What can hang from each mark:
Z: F H T
F: X Z
X: T
T: U X Z
H: U
U: H
Y: F T

Every row comes from one small tree of marks. The marks that hang from a mark follow it in brackets, in alphabetical order. Every link used is in the known rows. Which tree was each row made from?
Known rows:
T[U[H] X Z[F]]: [18.2 13.6 -3.3 -5.1  8.1 -3.5  3.1 -1.8 37.0 -7.1 -3.1 18.6 -9.1 11.4
 -6.1  9.6  3.5  4.1 -0.7  3.2  1.4 -1.7]
Y[F[Z] T[U X]]: [ 12.1  -3.0   0.1  -2.9  38.3  -2.2  -0.2  -3.8  23.5  -0.4   8.9  17.1
  -2.0 -12.9 -24.1  10.2 -15.6   3.8   0.7   9.0 -10.6   3.0]
Z[H T]: [ -3.9   2.5  -0.7  -3.6 -24.5   0.7  -7.0  -4.8   2.2   2.9   0.7  -0.6
   4.9   7.2  -9.1  -3.8   4.5  -5.3  -0.3  -0.9   2.5  -4.7]
X[T[Z[F H]]]: [ 4.9 -6.6 -6.2 -2.0 44.3  7.3  2.2 -2.0 10.5 -2.9 -1.1 -4.9 -0.5 16.6
 -7.0 -4.0  7.7  2.3 -2.3 -5.7  3.3 -5.3]
F[X[T[U]] Z[H]]: [-17.8 -16.1  -2.6  -5.1  77.8   2.5  -5.8  -8.6   2.7   0.4  10.2  -1.6
  12.3  -7.0 -25.5   8.9   0.8   2.5  -2.4   5.9  -2.9   0.1]
H[U]: [  3.4   4.7  -3.9   0.5 -13.5   0.6  -4.0  -3.7   0.9   0.4  -1.6  -1.3
  -2.0  -3.3   3.9  -4.6  -1.7   0.5  -0.3   8.8  10.7  -1.3]
T[U Z[H]]: [ 1.4 -4.4  0.3 -4.7  8.2  3.5 -6.4 -4.9 10.1 -2.3  6.2  4.7  2.7  9.9
 -3.4  3.8  3.2 -2.8 -0.7  1.3 -4.1 -4.8]
Z[H[U] T]: [ -1.2   6.9  -4.9  -3.1 -39.0   1.2 -11.2  -8.4   2.4   3.1  -0.8  -2.0
   2.9   3.8  -5.2  -8.3   2.5  -5.1  -0.6   7.6  12.6  -6.0]
Z[F H T[U X]]: [  8.0  15.3   2.7  -6.9 -13.3   2.5  -8.3 -13.5  18.1  -2.9  -3.7   8.3
  -1.6   9.5 -27.7  10.1   8.3  -2.7  -0.7   1.3  -2.8  -1.7]
T[U X Z[H]]: [ 19.9   5.5   1.9  -6.5  16.3   2.5  -7.7  -8.4  23.3  -3.1   6.9   9.3
  -0.2  11.7 -16.8   0.9   2.5  -0.8  -1.2   2.7  -5.2  -4.4]
Y[F[X Z[T[U]]]]: [-12.5 -18.2  18.1  -4.6   5.3  -7.4   5.0   1.3 -25.7   5.1   6.0   4.4
   7.6  -8.3  -5.9  15.9  -8.2  -1.9   0.5  14.6  -8.7   0.6]
Z[F T[X]]: [ 13.5  16.0   5.4  -3.4 -16.9  -1.9  -0.1  -3.0  11.9  -0.9  -7.1   4.5
  -5.1   9.6 -12.7   3.1   6.4  -0.4  -0.3  -0.4   0.8   0.4]
F[Z[H[U] T]]: [ -6.5   6.9  -3.5  -2.9 -19.1   2.0 -10.6  -7.7   2.9   4.3   5.2   1.9
   4.8  -8.1 -13.8  -7.2   0.2  -7.0  -0.5  11.5  13.5  -4.2]
X[T[U[H] Z[F]]]: [  1.4  -4.9 -11.7  -5.1  25.1  -4.2   4.0   0.8  24.7  -7.1  -5.0  10.0
  -5.9  11.4   6.0  10.2   1.9   7.2  -1.8   1.6   4.5  -2.0]
T[U X Z[F H]]: [ 17.5   9.6   3.0  -4.8  23.2   6.7  -4.2  -8.6  24.7  -5.8   1.5   8.4
  -3.6  14.7 -21.4   6.6   7.7  -0.1  -1.3  -0.3  -4.8  -3.1]
X[T[U]]: [-1.3 -7.4 -6.3 -4.6 24.4 -2.7 -3.6 -5.5  2.4 -2.9 -1.0  0.6  0.5 -0.4
 -3.2  9.4 -1.8  6.1 -1.0  3.7 -1.7  1.3]
Z[F[X] H[U]]: [ -6.1  -0.4  -2.0   1.8  29.3   9.1  -3.2  -8.4  -0.1  -0.7  -1.4  -7.0
   4.5   5.3 -13.2   0.1   8.2  -1.6  -1.9   4.2   8.9  -2.7]
X[T]: [ 1.9 -7.3 -6.8 -1.9 27.0 -1.4  1.1 -1.3 -1.1 -0.3 -1.3 -4.8  0.3  2.0
 -2.2 -2.4 -1.5  5.9 -1.1 -0.2  2.8 -0.2]
Z[F H]: [ -3.3   5.2  -3.5   1.0  14.3   9.5  -0.2  -6.0   6.7  -2.2  -1.4  -1.3
   0.2   5.6 -17.2   1.9   8.2  -2.7  -0.7  -4.9   0.8  -2.2]
F[X Z[T[U]]]: [-18.2  -9.6  12.1  -5.8  12.1  -6.7  -5.2  -0.8  -5.4   2.8   5.0   2.9
   9.5  -7.6  -5.5  15.0   0.2  -3.1  -0.1   9.6  -5.6   2.7]
F[X[T[U Z[H]]]]: [ -2.6 -20.9  -0.8  -6.2  60.1   1.1  -4.6  -3.5   5.0  -1.5   6.1  -4.9
   9.5  14.1  -4.8   3.7   3.4   3.4  -2.6   1.9  -4.2  -4.5]
U[H]: [-1.2  5.0 -9.4 -0.6 -8.8 -4.6  2.8  0.8 16.7 -0.9 -1.2  9.2 -1.8  0.7
  1.1 -1.2 -1.0  1.8 -0.3  1.1  7.3 -1.9]
F[X]: [-6.4 -9.5  5.5  0.0 27.3 -1.1  1.5  1.6 -5.5  1.6  1.7 -4.6  6.4  3.2
  0.7  2.9  1.8  1.1 -0.8  1.0 -2.7  0.6]
Z[F T]: [ -4.0   4.7   4.5  -1.7 -25.1  -1.1   1.3   1.1  -1.4  -0.3  -8.0  -0.8
  -2.1   7.3   0.4   6.3   6.2  -2.3   0.4  -1.7   1.5   0.0]

Write each row's tree:
[ 15.8  20.9  -2.2  -3.4 -21.0   4.4  -8.2 -12.8  16.8  -0.6  -5.3   2.9
  -3.7   8.8 -22.1  -5.2   6.8  -3.0  -1.2   6.1  12.4  -4.6]
Z[F H[U] T[X]]
[  3.2  12.3   3.7  -8.1  -1.2  -0.9 -11.7 -12.0  18.3   1.0   7.8  12.4
   3.7  -5.0 -31.4   6.1   0.9  -4.2  -0.5   7.8  -3.2  -0.9]
F[Z[H T[U X]]]
[  8.9  -6.1 -12.4  -3.1  24.2   4.3  -6.1  -5.6  10.4  -0.6   2.6  -5.7
   1.1  10.2   0.0 -14.7   0.5   2.7  -2.3   5.8  14.0  -7.5]
X[T[Z[H[U]]]]
[ -5.5 -10.7   7.3  -2.9  42.6   6.3  -0.7  -2.4   5.4  -3.6   2.6  -1.4
   5.8  14.6  -7.1  12.0   9.6  -2.1  -1.6  -0.9  -6.9  -2.6]
T[U Z[F[X] H]]
[ -2.2 -10.3   6.6  -0.2  45.7   7.4   2.8   1.5   2.7  -1.1   2.2  -5.3
   5.7  17.4  -5.1   0.8  10.4  -1.9  -1.5  -4.7  -1.8  -4.5]
T[Z[F[X] H]]
[ 6.0 -9.8 -7.7 -3.5 36.9  3.1 -1.8 -2.6  9.7 -0.5  4.6 -4.2  3.0 13.5
 -3.6 -9.9  2.2  2.0 -2.0 -2.3  3.7 -6.7]
X[T[Z[H]]]
[ -4.9  -7.0  -8.3  -0.1  54.7   7.9  -1.9  -9.7   2.4  -1.2  -2.6 -11.3
   4.9   6.6 -14.9  -2.1   6.7   3.6  -3.1   4.3  11.9  -2.8]
Z[F[X[T]] H[U]]
[19.6  9.5 -4.3 -6.5 -0.2 -7.4 -1.2 -2.3 34.8 -4.1  2.4 18.8 -5.7  9.4
 -1.9  3.5 -1.3  4.0 -0.9  6.2  0.8 -2.9]
T[U[H] X Z]
[ -6.1   5.8   0.4  -2.0 -19.0   4.2  -2.5  -6.1   2.0   0.4  -4.8  -0.8
   1.4  10.0 -13.3   2.5   8.9  -5.4  -0.4  -3.7   2.6  -3.5]
Z[F H T]
[ 12.7  14.2  -7.5  -5.5  -3.7  -6.8  -2.7  -7.7  30.2  -4.3   0.1  19.3
  -4.9  -0.5 -13.8   7.1  -2.0   4.5  -0.9   6.4   1.2  -0.2]
T[U[H] X]
[-9.7 -5.0  9.9 -1.5  3.1 -1.9  3.2  2.2 -9.3  1.4 -6.6 -6.1  4.4 10.7
  0.7  8.4  8.5 -1.3 -0.4 -0.9 -1.4  1.2]
Z[F[X] T]
[  7.5  -2.7 -11.3  -1.6  33.2   8.1  -1.8  -6.3  12.0  -3.2  -2.6  -6.2
  -2.4  13.3  -3.5  -8.9   5.3   2.6  -2.2   2.8  14.4  -6.5]
X[T[Z[F H[U]]]]
[ -5.0 -24.1   2.5  -1.0  38.0  -3.4   2.7   1.9   2.2   0.6   3.5   2.6
   5.7   0.3  -1.6  14.1 -11.1   4.2   0.2   5.0 -12.8   1.3]
Y[F[X] T[U]]
[-7.8  1.5  1.6 -1.5 -3.5  4.1 -5.0 -7.9 -2.9  1.7 -4.6 -6.9  5.8  9.7
 -9.0  0.1  9.7 -4.3 -1.3  5.6 10.9 -3.9]
Z[F[X] H[U] T]
[ 11.6   3.0  13.0  -6.5 -13.1  -7.1   2.2  -4.2  -5.5   2.7   5.1  14.4
  -1.7  -9.2 -19.5  10.5 -10.9  -0.8   0.4  15.4  -7.2   0.3]
Y[F[Z[T[U X]]]]
[ -5.7 -16.0   1.7  -1.9  55.4   0.4  -2.5   5.2  23.8  -5.5  -0.2   1.6
   2.9  13.6   6.0  15.2   2.8   3.0  -0.3  -3.7  -9.6   2.5]
Y[T[U Z[F[X]]]]
[ -1.1 -10.8  10.6   0.3  39.3   2.0   6.7   7.4   0.2  -1.9  -1.3  -4.6
   2.2  14.6   7.9   4.2   7.0   0.6  -0.9  -2.8  -2.9  -0.7]
T[Z[F[X]]]
[ -4.3  -3.6 -16.1  -5.5  12.7  -7.2  -0.6  -4.9  16.9  -3.9  -2.3   9.3
  -1.4  -0.5  -2.7   8.5  -3.2   7.1  -1.6   4.7   5.0  -0.6]
X[T[U[H]]]
[ 24.5  16.4  -3.0  -1.3  15.5   8.7  -4.0  -8.7  25.2  -3.5   0.3   3.7
  -5.6  13.9 -14.8  -9.6   7.1   0.1  -1.8   4.8  10.4  -5.8]
T[X Z[F H[U]]]
[ 14.9  12.1   0.2  -5.5 -15.9  -0.3  -7.7  -9.7  14.2   2.3   1.2   4.4
   2.0   9.1 -22.9  -6.7   4.2  -3.0  -0.7   0.2   1.5  -4.4]
Z[H T[X]]
[-16.3  -6.9   7.9  -3.4  24.1   0.1  -4.7  -2.6  -1.6   6.1   8.7  -2.2
  13.1  -1.5 -16.5   0.0   4.1  -5.9  -0.8   3.3   0.0  -2.2]
F[X Z[H T]]
[ 12.1  16.4   1.7  -3.9  -9.0   3.8  -3.6  -9.9  15.9  -0.6  -4.0   3.9
  -1.5  11.8 -26.4  -0.3   8.4  -3.3  -0.9  -2.4   1.7  -3.0]
Z[F H T[X]]
[ 0.5 -5.0  1.7  0.5 32.9  8.2 -1.2 -2.2  5.9 -1.3  0.7 -6.9  3.6 14.0
 -1.0 -4.4  9.3 -1.8 -1.9  3.8  8.9 -5.6]
T[Z[F[X] H[U]]]
[ 10.3  15.4  -5.0  -8.5 -39.1 -11.7  -6.1  -6.3  26.6  -1.6  -2.6  18.4
  -3.5   4.6  -9.6   8.0  -0.8   1.7  -0.2   7.4   2.6  -1.1]
Z[T[U[H] X]]
[-12.4 -11.4  -3.2  -3.7  64.3   6.1  -2.4  -9.9   3.7  -3.7  -1.3  -5.8
   6.7   7.7 -20.6  13.6   7.9   3.7  -2.5  -0.5  -3.4  -0.1]
Z[F[X[T[U]]] H]
[ 22.5  -2.5  -2.2  -0.3  22.6  -1.6   3.6  -0.1  20.6   0.6   2.3   8.8
  -3.8   2.2 -13.5  -3.1 -12.5   5.1   0.4   1.3  -6.5  -0.4]
Y[F T[X]]
[-14.3  -9.0  11.1  -3.2  16.9  -5.3  -1.2   3.1  -7.5   5.5   5.1  -1.6
   9.7  -4.6  -4.1   4.2   0.7  -3.4  -0.1   5.6  -1.1   1.3]
F[X Z[T]]
[ -9.2   9.2  -4.6  -5.1 -40.9  -7.2  -0.7  -2.4  14.4  -3.7  -8.7  12.9
  -3.9   4.7   0.6  16.4   4.0  -0.9  -0.1   3.8   3.8  -0.4]
Z[F T[U[H]]]
[24.1  0.6 -4.8 -2.6 32.6 -2.1 -4.8  3.3 40.9 -2.1  4.0  8.1 -2.8 11.8
 -1.2 -7.6 -3.6  3.9 -0.1 -3.9 -2.7 -0.6]
Y[T[X Z]]
[ -0.4   8.9  -7.5   1.6   0.1  10.3  -3.9  -9.3   5.5  -2.4  -3.0  -1.7
  -1.8   2.6 -13.2  -2.3   6.7  -2.4  -1.1   3.6  11.8  -3.6]
Z[F H[U]]
[  4.4 -12.7  -3.1  -6.0  26.4  -3.4  -2.4   0.6   5.5  -3.3   0.8   0.1
  -0.2   8.3   8.7   4.9  -1.3   5.7  -1.2   3.3  -2.2  -1.6]
X[T[U Z]]
[ 0.3  2.5 -4.8 -3.2 -3.5 -2.9  4.0  2.5 23.4 -6.5 -3.3 13.7 -6.1  9.1
  7.7 12.4  3.8  1.4 -0.6  1.7  2.1 -1.8]
T[U[H] Z[F]]
[ -8.9 -11.8  -3.7  -0.8  68.3   7.2   1.9  -6.4   2.9  -1.1  -1.4  -9.2
   6.8  10.0 -18.8   2.7   8.4   4.0  -3.0  -4.7   1.3  -1.8]
Z[F[X[T]] H]
